Each row was made from one path, in order. Every step used is in the known rows, and no mark comes twice. Write each row's path.
Known rows
N > J: [-29   6   0  -9   5 -36  24  17  -4 -14   8   9  23   7  23 -31  -5 -20
 -10  12  21  15 -31   1  16   6  -2 -12]
N > Z: [-20 -45  -5  -5 -20 -36  41  20   2 -32 -19  -6   5   7  13  17  15   7
 -16   0  34   0   0  13  27 -13  11  13]
K > W > N > Z: [-15 -26  15 -29 -51 -40  26   6  -3 -11 -29 -15 -15 -17  10  21   3  29
   9  -5  27   9   5  26  19 -18   3   6]
K > W > N > Z > V: [  2   5  15   3 -22  13  16  -1   3 -22  -7  13 -10  14   4  15  15   7
  16  24  17  20   3  15   7 -17   0  -3]
Z > V > W > L: [ 12  15  -6  14   3  -4 -18  -8   2   0   1   2 -16   4  -7 -18  18  -3
   6  11 -18 -13 -14 -14  -1  29 -27 -33]
N > Y > K > W > L: [ -1 -45  25 -24 -27 -26 -10  18   9  64  -7 -19   7  -8 -21 -28  11  22
 -12 -32  18 -11 -16 -13   6   9 -21  -5]
Z > V > T: [-28   6 -21  19  22  44   6  -9  24 -42  29  20  -2  12 -18  17   1 -32
 -11  19 -34  24  -5   4 -15 -14  -5  -2]
V > T: [-37 -17 -25  -1   6   8  13  -4  21 -39  16   1  -2  -8 -13  19  -9 -20
 -21  -3 -30  16  -6  11  -7 -13  -6   0]
W > L > Z > V: [ -8  -1   2  12  43  29 -11  23 -19   5  10  30  11   9   6 -20  15 -20
  13  10   2  -4  -1 -17  -1  -9  -7 -10]
Y > N > Z > V > W: [ 37  32 -18  -1  -1   5  17 -35  -5 -25  -9 -14 -26  14  -5   7  20   2
   4  21  -4 -12   6  -1   7  14  17 -27]
L > W > N > J: [-16  35  22 -13 -19 -44  13   8 -29  12  -3  -1  -9 -20  33 -19 -15 -11
  26  26   2  13 -23   9  15  20 -14 -23]
W > N > Z > V: [ -1   9   7  18 -14   7  20  11   1 -39  -6  15  -3  12  18  20  20   2
  10  35  12  18  -4  12   7  -9   2  -3]
K > W > N > J: [-24  29  20 -31 -28 -38   9   4 -10  10  -1  -2   4 -19  19 -29 -17   3
  14   6  16  23 -24  15   9  -1 -14 -20]
V > Z: [ -9 -12  -6  -3  28   9  49  -9   9 -18 -10   5   7  10  14  42   3 -22
 -39  -1 -11  11   0  18  -6 -13   3  18]
Y > K > W > L > Z: [-16 -35  10 -35  22  -6 -12  23 -19  63  -4   4   6 -21 -10 -24  -9   4
  -1 -37  26 -31  12 -18   3 -15   2  -9]
N > Y > K: [ 11 -33   8  -2 -23 -20  15  16  24  15  -7 -19  32   1  -7  -2  10  16
 -30 -16  13  -6 -26  -8   6   6   9   7]
K > W > L > Z: [-23 -39   7 -38  22 -15 -14  22 -23  44 -10   4   1 -21  -3 -32  -3   2
  10 -37  16 -21  11  -8   7 -17 -14  -3]
W > L > Z > V > T: [-46  -8 -24   3  36  38  -9  13  -3 -11  26  23  -8  -4 -13  -1  -3 -32
   2  11 -29   2   5 -16 -12 -16  -7  -4]
N > Y: [  0 -47   5  -7 -31 -43  10  17  11 -23 -19 -22  23  -3   8 -17  25  17
 -10 -17 -10  15 -31   8  16   5 -23  24]
S > V > Z: [ -3 -10  -4  14  50  30  34 -15  17 -20  -9  31  12  24  13  32 -21 -39
 -45   7 -11  -4   2  27 -12   3   4  26]
W > K > Z: [  0 -17  -4   3   4  -8 -18  16 -11  21  11 -16  13   3   3   1  -9  19
  -2 -33  17  11  31 -14  -3 -14  18  46]
S > V: [  6 -10   3  32  28  17  -3  -9  20 -36  -3  34  25  27   8 -11 -23 -28
 -26  -1   3 -11 -10  29  -3  16  -7   8]
S > V > W > K > Z: [ 16   2 -15   9   9   2 -35 -12  -5  18   5 -10  -5   9 -10  -5 -30  14
   0 -25   5 -16  36  -9  -9   7  17  40]
Y > K > Z > V > W > L: [ 13  28  -7  12   1   6 -21  -6  -6  39  13   0   1   3 -16  -9   9   2
  -1   5   2 -23   5 -28 -12  20  -1  -9]
V > W > N > Y > K: [ 21   3   7 -10 -48 -34   0  -2  19  16 -16 -33   9 -23  -4   7   3  34
 -13  -9  -8 -10 -25  -3   0  18   2 -10]
L > Z > V > T: [-39  -2 -27   4  38  48  -1   0   3 -31  25  26  -4   2 -15  10  -7 -35
   0  13 -30   7   8  -5 -14 -26   3   2]
L > W > K > Z: [ 12 -15   8   2   4  -7 -19   7 -29  46   6 -19 -11   2   0   5 -13  13
  18 -24  12   3  41 -15   3  -4  14  45]
W > N: [ -1  17   8   0 -23 -25   6   2   5 -32 -12  -9   6 -29  27  14   1  14
   5  -2 -14  20 -14  27  -2   2 -15 -16]
K > W > N: [  7  12  24 -23 -33 -15  -2 -16   6  -3 -15 -13  -5 -28   4   6  -7  21
  13 -17  -5  21  -4  34  -5 -11 -20 -12]
K > W > L > Z > V > T: [-39 -11 -15 -12  29  44 -14   3  -2   7  24  22 -17  -4 -29  -5  -7 -27
   8   2 -23   4  12 -12 -14 -22 -10   0]

Which path is each row?
[  8  10  18  18 -14  10  18   4 -12 -18  -8  12 -20  12  16  21  18  -4
  27  41   8  12   6  11  11  -1   0  -4]
L > W > N > Z > V
[-26 -32  -3 -18  30 -22  -8  35 -27  20  -8   7  10 -22  15 -24   2  -4
   3 -24   8 -23   3 -14   9  -7 -10  -8]
W > L > Z
[  8 -14  15  -7 -42 -30   8  16  18  16 -12 -25  26 -19   5   6   6  29
 -16 -12   3   1 -28   0   1  10   4   0]
W > N > Y > K
[ 26  17 -16  18  15   9 -11 -43  23 -36 -11  11  -8  14  -8  -8 -24 -16
 -16   3 -16 -30  -5  24  -4  29  -7 -15]
S > V > W
[ 25   0  -6   4  26  15 -31  -5   9  -3  -2  -7 -41  10 -10 -16  -8  12
  14  -7 -17 -17  13 -27   5  13   4 -22]
L > Z > V > W > K
[ -4  -6   9  -1  37  35 -18  12 -17  22   7  28   3   9  -8 -26   8 -16
  19   0   7  -4   7 -13  -3 -16 -12  -8]
K > W > L > Z > V
[  9   9  19   4 -22  20  18   0   6   0  -3  11  -4  12  -5  20   9   9
   7  23  26  10   5   6   4 -16  16  -7]
Y > K > W > N > Z > V
[  1 -16  -4  -5 -23 -14   3  13 -12  40   8 -21  50  -3  -9   8   2  18
 -18 -24  28   0  12 -10  -7 -16  26  59]
N > Y > K > Z
[ 21 -11  25  -6 -42 -27   4   8   4  35 -15 -29   8 -20   2   7   4  25
  -1  -5  -3  -6 -21  -1   6  18   1   0]
L > W > N > Y > K
[-14 -13 -16 -22  21 -25 -16  13 -27  21 -12  -2 -10 -27   4 -23  -2   2
   9 -22  -5 -39   4 -16   6   4 -11 -19]
V > W > L > Z
[ 21  31 -19   6  26  26  -9 -31  -1 -24  -1  11 -15   7 -11  -6   2 -13
  12  12 -17 -19   6  -2  -5   2   2 -23]
L > Z > V > W
[ 26  18   9   1 -39  -8  -4  -5  20  12  -9 -21   7 -10  -7   6   8  25
  -6   6 -11  -5 -24  -7  -5  17   3 -12]
Z > V > W > N > Y > K
[ 13  12   1  29  24  38 -20   7  -5   4  24  12  12  30  -2   0   5  -1
   9   5   9  21  25 -17 -11 -16  12  32]
W > K > Z > V
[ 34  50 -19  20   6  34 -11 -39   4   4  14   4   4  16 -22  11  -2  -5
  -2  12   1 -15  17  -8 -19   1  22   3]
Y > K > Z > V > W
[ 24 -35  26   7  11 -11 -14   7   1  20  -8 -19 -41   6   3  -7  -8   8
  14 -15  -8  -1  12 -12  19  22  -8  -9]
L > W > K
[-32  14 -28  16  18  49  -2  -8   3 -23  38  18   9   8 -20  22  -4 -29
  -5  15 -23  25  17  -1 -24 -27   9  31]
K > Z > V > T
[ 21 -11  -5   9   0   0 -13  -3  21 -15  -8 -14 -47  21  -9  -3   1  20
   5   4  -4  -9   9 -22  16  15   7 -18]
N > Z > V > W > K
[  9 -23  -7 -26 -11 -39  47   9 -20 -13 -21 -29  -1  -2  21  12  23  14
 -17  -7  31   0   9   5  25   0  29  -6]
Y > N > Z
[ 27  47 -21  18   6  26 -10 -40  -4 -16  10   4  -2  16 -17   5   4  -7
   9  14 -10  -5  15   2 -16  -1   6   8]
K > Z > V > W
[ 16  30   7  20 -15  27 -10   6 -10  20  18   4  38   9  -2  11  11   7
   7  12   9  17   6  -8 -18 -13  15  34]
W > N > Y > K > Z > V
[ 19  43  -2   7 -17 -11 -17 -34  10 -33 -18   1 -16 -19  13   7 -25   6
   5   5 -30 -12 -11  32 -10  28 -15 -25]
S > V > W > N
[ 19  15  -9  -7  -5 -19   0  -4 -16  14  -5 -16 -27   1   0 -13  26   7
   3  10  -3 -19  -2 -21   9  32  -6 -37]
Y > N > Z > V > W > L
[ 23  12  12  31  24  41 -22   0 -17  24  21   9  -7  30  -4   3   2  -7
  27  11   6  15  32 -17  -8  -6  10  32]
L > W > K > Z > V
[-33 -17 -23  17  26  30  -2 -12  28 -41  17  26   4  10 -14   8 -33 -38
 -27   3 -29  -1  -5  21 -13   3  -5  11]
S > V > T
[ 13  17  27 -21 -31  -4  -1 -15  14  22 -10 -14   2 -28  -5  13 -13  24
   1 -17   7   9  -3  23  -9  -8  -2 -18]
Y > K > W > N
[-28  34   8 -15 -18 -47  14  17 -12 -13   2  -1  12 -19  37 -20 -11  -4
   8  17   9  21 -35  11  11   8 -10 -22]
W > N > J
